Each row was made from one walk, in order. Every step used is in the known rows, and no mark comes twice. Write each row's walk.
In the rows, 128 means zero.
Known rows:
kisu, kupap, ralo: [166 138 176 139 171 142 140  78 129 146 130  87 137 187 178 149 133 113
 137  74 119 157 131 103  80  45  74 123 141  72 107 124  93 123 178 133
 172]
pefi, vesavev: [153 124 117 150 137 165 176 130 121 129 142  92 158 101 173 151  91 114
 159  64  97 145 133 136 148 126 104 125 121 132 173  84 164 141  61 103
 171]
mugaz, miru: [104 135 189 170 181 116 164  52 203 119 176 121 151 130 105 118 154 143
 150 112 118  81  92 115 159 132 132 115 180 108  97  74 160  76 107 106
 162]
vesavev, dobuf, nise: [167  71 119 136 108 136 129 131  94 148 142 170 132  71 110 106 146 135
 150 154 102  91 116  70  84 123 172 156  99 113  73 104 110 118 167  90
 134]
nise, dobuf, vesavev, miru, ketod: [122 119 156 121  94 159 131 168 172 110  77 110 109 130 133 112  80 139
  82 135 159 159 110 188 133 162 114  91 104 150 121 169 130 141 132 149
  43]
bobut, miru: [110 136 108 130 185 141 147 153 180 144  92 147 146 126 163 148 143 171
 105  87 139 109 125  80 115 144 183 137 145 106 172 102 157 130 144 128
 212]
vesavev, miru: [125 128 186 122 128 151 113 119 128 149 121 121 171 155 116  72 158 123
  91 120 142 104 167 125 156 116 122 173 110  99 141 113 168 123 139 142
 103]
dobuf, vesavev, miru: [159 108 181 116 112 171 108 153 136 136  91 141 160 117 134  86 152 137
  82 116 155 108 136 140 127 128 112 175 102 137 167 115 153 144 143 153
  80]
vesavev, dobuf: [155  63 166 127 115 152 109 122  95 145 167 133 153  91 158 119 171 134
 110 110 106 109 146  64 120 142 147 151 119 130  95 108 122 122 100 121
 134]
ralo, kupap: [128 163 157 136 122 146 113 141 150 120 147  95 158 149 148 140 115 155
 159  79 121  94 153 131 172 107  81 128 149  82 120 136 169 121  37  96
 170]
mugaz, miru, nise, dobuf, vesavev: [128  88 141 137 120 150 135 166 191 102 115 159  96  39 150 124 124 129
 108 150 136 103  72 143  89 160 112 139 138 161 162 122 102 138 110 134
 103]
vesavev, dobuf, nise, miru, kisu, kupap, ralo: [169 135 138 125 136 129 130  87  89 146 119 100 109 164 137 157 152 106
 134 105 119 183 145  84  82  27 108 118 115  92  93 148  87 141 207 120
 158]
pefi, vesavev, dobuf, nise: [180  71 101 142 102 152 146 136  89 141 144 156 129  50 120 113 124 123
 157 136  97 113 109  76  94 109 160 154  79 125  92  99 129 131 150  80
 141]
nise, dobuf, vesavev: [140  64 134 123 110 170 136 177 179 130  83 159 133  63 184 148 133 147
 122 138 133 107 117 129  62 163 124 133 131 161 176 117  88 167 101 125
 102]
digi, dobuf, nise: [145  94  96 144 140 143 156 125 103 123 107 185 137 128 114 103 135 155
 182 148 101  95 110 103  82 138 142 174 110  80  81 142 104 104 164 109
 138]
kisu, dobuf, nise: [142 117 117 151 136 116 139 104 113 169 107 188 136 108 133 102 134 109
 190 166 142  68 109 100  90 113 119 135 129 103  99 123  79  82 169  92
 139]
digi, dobuf, nise, miru: [126  89  58 137 146 103 176 112 131 149  80 178 166 137  96 137 167 149
 202 209 101  92 124  78  97 124 117 151 153 107 139 142  90 112 157  69
 128]
ralo, kupap, novop: [171 138 192  90 149 131  84 163 166 100 190 129 126 162 192 161  59 162
 158 127 132 110 140 133 153 123  81 153 177  96 121 165 199 114  99 100
 206]
digi, kupap, novop: [225 125 167  79 190 124  79 157 157  89 180 161 161 196 208 174  60 139
 154 138 140 110 165 131 116 163 102 127 182 134 109 177 169 130 143 113
 214]
nise, miru: [113 107  99 132 152  96 167 108 152 165 101 135 185 151 126 164 167 135
 177 174 106  96 147  92 128 134 106 121 189 128 174 109 107 119 111  78
 140]
digi, dobuf: [123  97 134 139 161 162 147 113 106 107 117 156 163 171 161 115 155 165
 155 103 102 114 136 112 118 162 105 176 136  80 107 161 112 101  96 149
 141]
mugaz, miru, kisu, kupap, novop: [152 145 200  89 147 110  88 103 153 105 184 144  90 142 182 162  88 103
 158 100 143 180 143 153 125 109 113 140 162 138 102 174 196 106 167 125
 195]
kisu, miru, vesavev: [116 164  85 137 142  99 140  53 144 105 182 132 114 160 107 170 124 164
 138 130 114 146  90 174 102 120 123  83 132 128 123 107 144 158 132 121
 122]
bobut, miru, nise: [108 175 114 138 173 109 129 169 140 108 145 139  86  89 128 107 107 118
  82 106 134 115  74 127 147 153 141 159 149 109 159 125 153  97 140 160
 192]
mugaz, miru, nise: [105 174 170 170 171  89 140  97 156  90 202 120  89  94  87  86 114 100
 113 122 117  94  52 151 177 144 107 142 175 108 106 105 156  57 114 144
 157]
novop, kupap, ralo: [174 151 175 146 179 150 158 110  95 141 149  70 109 186 165 155 112 165
 105 122  87 111 134 117 125  52  92 111 162  64 112  90 102 147 152 139
 175]
kisu, dobuf, nise, miru, ketod: [115 128  86 146 125  95 169 129 158 141  75 134 122 150 116 153  87 128
 175 187 138 134  91 148 127 149 101  56 158 141 107 172  84  96 143  87
  86]
nise, miru, bobut: [ 89 106  71 118 123  92 131 157 132 128 113  87 151 166 102 189 125 114
 134 147 106 105 101 111 134 161 158  86 163 117 143 129 125 155  86 134
 133]
ketod, miru: [111 169 179 127 166 111 114 109  97 124 121  91 190 217 149 133 138 152
 120 106 125  76 165 168  97 108 119 124 163 130 133  74 166 115 119 122
 169]
miru, kisu: [109 175 141 113 112 127 123 134  69 131 130 101 111 151 124 163 136 123
 121  68 122 165 193 155 160 147 175 105 137 132 121 128 141 141  95 147
 153]
ketod, miru, mugaz: [124 169 101 124 156 103 129 134 135 116 162  69 151 208 107  86 100 145
 130 111 134 145 154 139 160 150 125 140 138 149 119  60 104 114 106 168
 125]
dobuf, vesavev, miru, nise: [142 155 164 129 122 129 103 169 108 101 143 133  96  83 107  66 114  95
  65 126 145 115  81 167 155 140  92 186 121 129 155 133 152 106 140 178
 100]
bobut, miru, vesavev: [118 152  74 132 156 137 137 130 151 107 143 122 123 150 128 194  99 201
 132 117  93 143  98 147 129 116 166  91 122 123 169 121 163 169 151 130
 170]
nise, miru, kisu, dobuf: [101 159 126 133 131  97 118  89  88 176  95 153 135 153 149 146 169  91
 167 144 167 116 168 116 154 116  98  98 160 138 144 163  77  92 104 121
 134]

Which walk is each row?
[161  85 107 147 111 128 131 102 110 122 172 160 114  75  78 123 133 156
 159 172  88 101  82  93  98 100 172 131  93 122  66 107 129 126 182  84
 124]	mugaz, miru, vesavev, dobuf, nise
[137 108  74 140 106 115 177 146 144 122  94 115 116 117 112 159  79 132
 160 169 114 162  91 139 131 145 118  66 131 156 107 158 111 124 132  81
  89]	pefi, vesavev, dobuf, nise, miru, ketod
[ 82 117 135 127 114 141 128 151 161 122 137 122 102  72 121  70 115  81
  82 171 132 121 131 131 137 124 113 161  96 109 159 141 134 140 108 130
 106]	pefi, vesavev, miru, nise, dobuf
[133 142 107 121 130 131 131 140 156 134 162  90 137 164  83  42 114 125
 109 122 147 166 154 110 200 153 129 172 101 127 124  87 106 119 121 181
  78]	vesavev, miru, mugaz
[144 101  29 128 126  95 162 140 155 146 151 125 131 124  68  91 124 131
 171 185 117 154 127  60 160 153 138 149 126 150 119  88  54 119 137 121
  93]	vesavev, dobuf, nise, miru, mugaz
[136  84 130 125 111 154 128 190 167 111 102 159 101  43 168 131 117 128
 106 146 135 110  89 145  78 167 111 145 131 161 175 130  92 152 106 141
 100]	miru, nise, dobuf, vesavev
[137 134 164 131 103 150 124 154 151 118  78 119 116 142 143 108  84 130
  96 121 174 151  98 189 145 155  91  90 115 152 116 174 123 115 134 157
  47]	kisu, dobuf, vesavev, miru, ketod
[120  96 122 107  97 152  91 188 111  95  98 105 134 152 109 127 121 126
  72 108 139 116  89 143 130 161 153 141  93 114 129 155 153 168 108 197
  86]	digi, dobuf, vesavev, miru, bobut
[109 157 128 114 103 105 121  83 107 147 103 126 127 130 146 163 162  66
 171  73 132 206 183 150 116  89 112 112 131 153 133 167 140 133 135 117
 144]	nise, miru, kisu, kupap
[128 140  71 114  92 114 144 134  61 141 109 125 109 105  87 171 147 116
 149 137 110 171 176 113 148 112 175 110 112 155 136 137 130 156 127  93
 139]	pefi, vesavev, dobuf, nise, miru, kisu
[145 142  89 128 122 147 147 145 150 125 162  77 135 144  90  49  92 114
 116 104 139 186 149 117 211 141 116 170  82 139 145  80 123 133 104 172
  85]	pefi, vesavev, miru, mugaz
[150  84 110 124 121 153 104 129 108 117 172 134 126  96 138 160 144 178
 102 123  92 138 111  80 122 117 173 126  94 138 122 126 147 162 140 126
 144]	bobut, miru, vesavev, dobuf
[106 168 170 128 119 124  92  94  75 166 105 146 129 156 144 102 164  84
 125 116 187 120 177 129 167 108 106 123 122 124 130 165 105  93 119 151
 116]	vesavev, miru, kisu, dobuf
[ 82 126 134 144 143 106 128 118 167  96 164  76 126 153  86 158 115 121
 117 102 115  92  62 129 157 162 176  82 157 104  89 104 162 124  83 155
 148]	mugaz, miru, bobut
[158  77 134 127 104 149 102 114  85 118 193 122 135 104 134 155 141 161
 121 129  79 135 121 101 127 120 146 122 102 139 102 122 132 153 116 125
 116]	miru, vesavev, dobuf
[157 126 104 117 116 145 127 165 160 124 141 105 129 137  95  52 109 135
 104 118 155 168 133 121 181 162 121 176  95 152 141  88  96 134 124 189
  62]	dobuf, vesavev, miru, mugaz
[147  82 150 145 119 139 113  81 121 106 212 122 127  98 109 145 150 166
 125 134  83 123  96  97 144 111 149 115 111 138  84 112 148 132 121 115
 120]	mugaz, miru, vesavev, dobuf
[170  81  96 135 101 136 124 125  86 131 162 160 119  80  95 130 126 155
 158 168  85 108  99  95  87 106 171 135  85 123  78 114 119 140 178  91
 121]	miru, vesavev, dobuf, nise
[100 207 156 107 123 112 101 126  45 118 118  80 130 202 120 162 137 136
 103  75 133 145 208 187 140 118 169 101 139 146 122 112 167 142 108 148
 164]	ketod, miru, kisu
[126 134 116 114  86 108 113  88  91 150 108 144 115 101 130 150 169  65
 169  92 129 204 173 125 101  76 129 122 105 157 108 173 132 135 160 107
 135]	vesavev, dobuf, nise, miru, kisu, kupap
[ 62 119 149 148 144 113 140 114 202 112 163 133  93  74 109  87 127  99
 109 180 122  95  99 120 132 143 127 134 144 106 124 129 118 108 106 119
 130]	mugaz, miru, nise, dobuf
[ 73 112 132 132 130 122 130 148 167 124 145 133 100  81 134  97 120  95
 105 173 119 107 124 124 116 151 121 142 133 108 141 139 104 126 101 127
 125]	miru, nise, dobuf
[100 164 101 110 113 102 139 125  84 146 104 111 126 157 103 182 157 123
 142 122 119 161 195 134 163 136 162  97 157 145 151 137 126 144 103 115
 142]	nise, miru, kisu
[ 64 126 117 132 137 100 134 108 187 122 150 155  84  78 123  84 141  87
  90 176 149 112 109 122  93 151 121 138 133 110 129 131 105 124 109 123
 119]	kisu, miru, nise, dobuf
[128 158 118 137 126 104 118 109  71 157  98 169 120 137 113 115 135 110
 170 153 153  88 139 131  96  96 140 120 118 120  94 130  99  96 174 103
 145]	ketod, miru, kisu, dobuf, nise
[ 89 149 126 113 134 102  92 159  94 101 126  55 156 213 118 169 105 127
  94  99 120  89 113 166 112 143 165  89 146 120 115 104 165 154  90 167
 155]	ketod, miru, bobut
[143 130 161 130 121 171 135 124 119 138 122  99 167 124 127  81 126 109
 100  97 134 135 157 136 170  98 106 169  82 114 169 104 193 141 113 127
 115]	pefi, vesavev, miru
[104 151 110 135 152 135 157 168 185 113  84 111 107 149 154 159  72 166
 103  93 145 160  94 151 135 175 159  66 143 129 122 153 143 121 134 139
 143]	bobut, miru, ketod
[ 99 171 129 133 147 121 109 112 103 166  91 161 116 142 167 139 155 107
 133 100 183 122 157 109 148 123 135 106 138 127 144 158 101  98 123 145
 169]	bobut, miru, kisu, dobuf
[109 197 162 138 162  87 104 138  83  93 164  99 118 153 118  97 105 106
  90 119 125  93 102 188 134 128  96 150 164 126 133 104 160  86 120 157
 162]	ketod, miru, nise
[155 109 187 122 115 165  98 135 131 152  82 161 159 116 149  76 160 120
  95 130 180  95 130 132 128 115  86 172 103 138 167 134 129 122 146 153
  74]	kisu, dobuf, vesavev, miru
[152  69 106 125 105 131 114 109  94 129 176 127 145 108 121 168 157 162
 137 165  77 130 121  85 129 111 137 116 115 150 122 129 123 155 121 102
 108]	nise, miru, vesavev, dobuf
[124 102  74 144 144  83 164  98 139 181  79 181 167 125 109 138 165 117
 207 221 130  72 121  75 103 107 102 124 166 123 151 129  73  97 159  56
 129]	kisu, dobuf, nise, miru
[168  94 152 140 128 154 123 146 136 146  84 177 144  88 204 142 140 131
 152 114 164  89  96 132  86 151  76 130 152 164 168 126  73 113 107 140
 112]	kisu, dobuf, vesavev
[109 180 164 102  97 137 101 132  67 134 119 103 116 159  97 118 151 114
  83  84 144 168 207 158 181 123 171 134 100 123 128 139 169 148 123 161
 120]	vesavev, miru, kisu
[126 108  85 136 111 105 165 142 147 130  92 124 118 129 106 154  95 141
 155 181 118 146  95 134 125 154 126  68 144 147  94 162  99 113 145  86
  83]	vesavev, dobuf, nise, miru, ketod
[130 131  51 141 129  96 148  93 122 135 134 143 138 150  90 188 115 163
 204 211  87 117  94 143 119  90 109  83 138 135 154 140 104 146 162  79
 111]	kisu, dobuf, nise, miru, vesavev
[120 177 124 130 144 116 114 101  93  93 163  81 155 215 118 185  97 186
 143 131  84 119 127 207 118  90 121  81 135 141 141 100 168 159 134 125
 140]	ketod, miru, vesavev
[139 112  97 113 110 147 128 168 179 126 134 110 123 124  95  48 111 130
 100 139 157 167 139 113 169 160 124 174  87 152 145  96  86 145 125 183
  53]	nise, dobuf, vesavev, miru, mugaz
[ 98 185 107 109 135 133 122 156 101 130  98 122  99 139 129 171 140 150
  93  61 141 169 180 126 153 144 215 109 124 129 150 131 160 153 128 151
 195]	bobut, miru, kisu
[132 156 169 107  82 142  93 106  98 135  97 129 115 114 149 126 154  68
 124  44 156 211 178 175 115  83 116 139  89 157 129 169 163 145 153 155
 114]	dobuf, vesavev, miru, kisu, kupap
[120 140  83 110  94 102 132 132  64 146 107 136 111 119  81 167 163 122
 145 148 115 156 180 108 141 123 182 111 126 147 122 142 118 147 136 100
 134]	vesavev, dobuf, nise, miru, kisu
[ 72 116 149 124 118 131 116 146 166 126 137 132 103  87 114  66 132  88
  77 183 137 108 135 124 130 135 121 163 109 102 144 145 122 131 122 137
 101]	vesavev, miru, nise, dobuf
[100 162 120 140 139  97 160  87 180 112 123 121  96 158 133 134  95 131
 108 106 166 163  85 180 111 179 114  57 153 135  77 139 122 109 115 128
  95]	kisu, miru, ketod
[130  94 119 126 116 140 131 161 179 109 106 175  90  42 160 122 130 121
  95 149 154 112  76 145  61 167 108 143 131 162 167 125  92 152 112 139
  98]	kisu, miru, nise, dobuf, vesavev
[135  88 174 111 101 175 109 157 161 140  82 147 152  98 135  79 155 131
  75 149 159 107 146 129 112 125 119 175  88 135 170 126 140 160 141 143
  66]	nise, dobuf, vesavev, miru
[130 148 161 108  87 151  94 105  90 122  91 141 114 122 152 119 162  78
 129  46 154 215 175 171 112  88 107 153  81 147 120 193 156 140 153 164
 111]	digi, dobuf, vesavev, miru, kisu, kupap
